Known rows, with every way that one mark hangs from another:
soguviv[mase[fefo[bevu] vame]]: [  7   5 -30  -2   6  14 -32  -7  -9   4   1 -14  19 -24  -3  -1  -7 -27]
mase[kipen[bevu] vame]: [  3   1 -25 -12   9   6   2 -12   0 -14   7  -5  20 -16  -5 -10  17  -6]
nuzuv[fefo]: [ 14   0 -10  -3   4   9 -13   2  -1  -3 -23  -7  -2  -2  -4  -1   3  -1]
fefo[mase[vame] nuzuv]: [ 15   4 -19   5   9  24 -10 -10   2  43  -6 -17  -1  -4   1  -1 -12  10]
nuzuv[fefo[bevu]]: [ 14   0 -16  -4  -1  11 -19   3  -4  -7 -20  -9  -7  -5  -7  -3   1 -34]
soguviv[mase[fefo[bevu nuzuv] kipen]]: [  4   8 -31  -7  10   4 -35 -10 -12  29  -9 -12  29 -23   9  -4  -3 -34]
bevu[kipen[mase[fefo vame]]]: [ 19  15   6 -15  13  16 -20 -12   9  -4  -2 -31  15   0  -2   1   6  -6]
fefo[bevu mase[kipen vame] nuzuv]: [ 13   4 -34   1   9  22 -14 -16   0  33  -6 -25  12 -10   3  -8 -13 -24]
mase[kipen[bevu]]: [ -3   2 -10 -16   3  -8   4  -5  -2  -6   5   5  17  -9   0  -7  22 -10]
vame[mase[fefo kipen[bevu]]]: [ -6   8 -20 -16  14  -9 -26   3   1  -4   1  -5  27 -34  10  -4  26 -10]
soguviv[mase[fefo vame]]: [  7   5 -25  -1  11  13 -26  -7  -5   8  -3 -12  24 -22   1   2  -5   6]
fefo[bevu[kipen[mase[vame]]] nuzuv]: [ 28  10   4 -12   6  30  -9 -12  -1  18   0 -33  -4   1  -6  -6   0 -39]
bevu[kipen[mase]]: [ 17  10  31 -18   5   9   4  -3   4   4  -4 -18   4  11  -1   2  11  -9]
soguviv[mase[fefo]]: [  0   6 -10  -5   7   0 -25   0  -7  15  -6  -2  20 -14   6   5   1   2]
bevu[kipen[mase[fefo[nuzuv] vame]]]: [ 24  15   0 -14  15  23 -26 -16   5  19  -5 -34  10  -1   1  -1   3  -8]
vame[mase[fefo[bevu] kipen]]: [ -5   5 -25  -3   9  -4 -34   2   2  -8  -4 -17  24 -32  10  -4   3 -34]
nuzuv[fefo[bevu mase[kipen vame]]]: [ 21   3 -36  -4  12  25 -22 -11   3   5 -27 -28  16 -11  -5  -6  -6 -24]
fefo[bevu mase]: [  3   4  -4  -2  -3   6  -8   0   1  20  -3  -7  -5   2   0   2  -6 -26]
nuzuv[fefo[bevu[kipen]]]: [ 29   7  11   2  -1  16 -17   1  -2  -5 -18 -12  -5  -4 -11  -2   3 -42]
kipen[mase]: [  1   3   4 -23   5   4   3  -1   1   2  -6 -15   2  11   3   0   8  -1]

Rows:
[ 20   6 -32 -17  16  20 -14 -10   4   9 -22 -16  19 -13  -5  -6  17   1] | nuzuv[fefo[mase[kipen[bevu] vame]]]
[  0   9 -27 -14  16  -3 -30   0  -2  20  -2  -8  21 -36  14  -6  23 -11] | vame[mase[fefo[nuzuv] kipen[bevu]]]
[ -5  12  -7 -38   8  -6 -17  -3   0  -1   1  -8   6   3   3   0  29 -10] | kipen[bevu mase[fefo]]
[  1   7 -31  -2  12   3 -39  -1  -2  17  -7 -20  18 -33  13  -7   0 -35] | vame[mase[fefo[bevu nuzuv] kipen]]
[ -1   7 -31  -4   7  -3 -32 -13  -3  12  -4 -14  15 -11   8  -6  -4 -37] | mase[fefo[bevu nuzuv] kipen]
[  1  11 -22 -34  13   8 -18 -10   2  -8   5 -18  10  -5  -2  -3  23  -6] | kipen[bevu mase[fefo vame]]
[ 14   4 -21  -8   8  12 -20  -3   1  11 -30 -18  13  -4   0  -4  -1 -27] | nuzuv[fefo[bevu mase[kipen]]]
[ 31   9  15 -22   4  20 -14   0  -1  -4 -24 -26  -3   7  -8  -2  11 -42] | nuzuv[fefo[bevu[kipen[mase]]]]
[ -2   6 -18  -8  12  -5 -24  -7  -5   9 -10  -7  40 -19   9   0   2   1] | soguviv[mase[fefo kipen]]
[  1   7 -22  -1   2   1 -33  -6  -6  18   0  -9  -4  -8   4  -1  -6 -36] | mase[fefo[bevu nuzuv]]
[  8   9 -32 -20  11  19 -32 -13  -1  14  -2 -34   1  -4   1  -4  -3 -32] | kipen[mase[fefo[bevu nuzuv] vame]]
[  6   5 -45  -1  12  10 -34 -20  -1   6  -1 -24  20 -19   2  -9  -9 -34] | mase[fefo[bevu nuzuv] kipen vame]
[ 37   9   1 -18   8  33 -16  -7   2 -10 -21 -36   1   0 -14  -4   6 -39] | nuzuv[fefo[bevu[kipen[mase[vame]]]]]
[ 21  14   4   2   3  12 -34  -5 -12  37  -3 -10  11 -18   3   1  -3 -40] | soguviv[mase[fefo[bevu[kipen] nuzuv]]]
[ -8   8 -20 -17   9 -14 -19  -9   1  -9   4   1  24 -13   4  -4  23 -11] | mase[fefo kipen[bevu]]
[ 14   4 -25   4   4  26 -15 -10  -2  39  -2 -20  -7  -6  -1  -4 -15 -22] | fefo[bevu mase[vame] nuzuv]
[  7   2 -27  -1   6  16  -9 -13   4   8  -3 -21  17  -9  -1  -6 -10 -23] | fefo[bevu mase[kipen vame]]
[ 12  15  21 -18   9   2 -18  -6   7   1  -5 -21  11   8   4   3  12 -10] | bevu[kipen[mase[fefo]]]
[ 11   7 -29 -13  13  17  -6 -15   0  36  -1 -13  15 -13   2  -8  10   0] | fefo[mase[kipen[bevu] vame] nuzuv]
